In the rows, zero is written as 128.
Known rows, with every step that occurs:
kasu/tuvi: [ 81 149 117 138 134 121 122 103 154   4 118 135 124 114 161 122 115 141
 108 122]
monus/kasu/lopon: [ 89  97 146  97 144 139  99 158 129 153 135 128 143 102 146 195 136 131
 123  97]
tuvi/kasu/monus: [105  91 157 116 125 136 113 124 133 148 108 122 132 122 138 116 121 141
 140 155]
monus/kasu/tuvi: [ 84 143 138 125 130 136 127 119 157  37 115 122 136 118 163 206 118 152
 122 117]
kasu/tuvi/relizi: [ 84 152 111 144 132 136 108 161 168  31 136 124 132 118 130  93 123 130
 136 140]
relizi/tuvi: [126 139 115 146 129  85 146 101 144 108 119 136 111 124 149 104 112 113
 103 127]
mazub/monus: [113 142  88 129 129 127  91 114 145  82 124 145 134 122 134 121  86 128
 121 112]
kasu/monus: [101  98 167 122 131 119 110 111 139  52 113 133 129 124 138 103 117 132
 121 157]
tuvi/relizi: [ 86 132 121 141 128 134  84 162 146 112 139 122 135 118 126 100 116 116
 140 142]
mazub/monus/kasu/lopon/relizi: [187 111  94 105 144 146  93 123 130 148 139 131 138 111 124 173 152 109
 125  98]
tuvi/relizi/monus/kasu/mivisoz: [122 151 141 108 114 134 140 177 103 166 128 108 131 148 118 182 122 154
 151 127]
tuvi/relizi/monus/mazub: [157 124 150 138 122 189 151 144 149  96 134 146 139 141 111 103 154 131
 140 135]
mazub/monus/relizi/tuvi/kasu/mivisoz: [122 173  80 126 116 103 136 134 116 232 135 107 104 152 103  92 109 126
 129 130]
monus/relizi/tuvi/kasu/mivisoz: [100 164 110 131 115  98 137 132 102 238 133  97 102 147 118 101 124 125
 121 136]
kasu/mivisoz: [ 71 159 120 119 118 116  97 124 130 118 123 113 114 132 146 126 107 137
 106 126]
kasu/lopon/relizi/tuvi: [196 120  93 135 145  92 144 103 132 135 137 133 106 113 134  79 163  87
 100 114]
tuvi/kasu: [ 86 121 120 127 119 139  96 121 125 199 117 120 132 115 149 141 112 139
 131 119]
mazub/monus/kasu/mivisoz: [ 95 163 107 102 116 140 102 141 145 147 121 113 130 140 135 203  93 148
 132 114]
monus/relizi/tuvi: [121 145 128 156 132  73 134 103 100 119 141 128 109 135 120  86 124  98
 102 139]

Rows:
[123  92 173 122 120 202 130 110 186 133 108 127 140 133 134 123 152 137
 131 158] : tuvi/kasu/monus/mazub
[140 142 124 137 132 123 162 156 112  33 133 144 132 132 113  88 129 147
 149 127] : kasu/tuvi/relizi/monus
[219  96 130 120 133 196 160 109 121 182 127 146 135 132 115 116 197 126
 126 103] : tuvi/kasu/lopon/relizi/monus/mazub
[140  99 147 126 124 109 159 117 146 161 104 123 122 129 135  92 124 132
 136 158] : relizi/tuvi/kasu/monus
[139 118 160 117 122 127 146 123  87 127 116 136 142 131 140 217 116 156
 136 111] : relizi/monus/kasu
[136  95 148  97 142 139 134 198 100 164 147 132 150 115 111 165 150 137
 154 101] : tuvi/relizi/monus/kasu/lopon
[188 141 129 128 130 132 167  95 108  39 114 133 131 132 141 193 148 151
 128 112] : lopon/relizi/monus/kasu/tuvi
[102 146 108 139 132 114  76 115  95  96 150 138 128 135 104 102 100 109
 121 128] : mazub/monus/relizi
[143 155  96 150 134  79 134 106 113 111 144 138 112 139 103  77 104  98
 113 132] : mazub/monus/relizi/tuvi
[122  98 182 126 126 187 128 102 190  47 112 139 136 135 137 113 149 125
 119 160] : kasu/monus/mazub
[126 131 107 140 121 106 147 114 136 214 114 120 116 121 146 117 115 128
 124 127] : relizi/tuvi/kasu
[115 107 115 121 144 100 133 154 100 238 150 121 120 115 113  84 153 108
 121 111] : monus/relizi/tuvi/kasu/lopon
[199 117 111 126 142 105 147 113 135 165 133 124 117 117 136 149 165  98
 110 111] : monus/kasu/lopon/relizi/tuvi
[154  98 162 129 120 177 169 108 196 145 107 129 130 140 132 105 156 127
 129 161] : relizi/tuvi/kasu/monus/mazub
[ 95 107 178 133 134 105  93 114  90  70 139 126 128 136 112  87 127 111
 120 165] : kasu/monus/relizi
[140 145  89 144 124 103 135 119 110 215 138 124 120 134 106  92 112 116
 134 129] : mazub/monus/relizi/tuvi/kasu
[143 121 154 121 122 139 137 169 101 142 131 128 146 131 120 191 124 148
 158 124] : tuvi/relizi/monus/kasu
[201 120 145 125 122 130 144  98  79 132 118 133 135 133 135 209 143 139
 132 116] : lopon/relizi/monus/kasu
[119 136 119 147 125  97 135 114  99 225 136 115 116 133 120 101 127 115
 123 136] : monus/relizi/tuvi/kasu
[107 155  98 126 130 156 115 174 184  56 135 123 148 126 122 162 109 140
 161 128] : mazub/monus/kasu/tuvi/relizi
[142 126 134 135 127 122 137 159  93 104 135 142 134 130 108  92 123 136
 147 129] : tuvi/relizi/monus
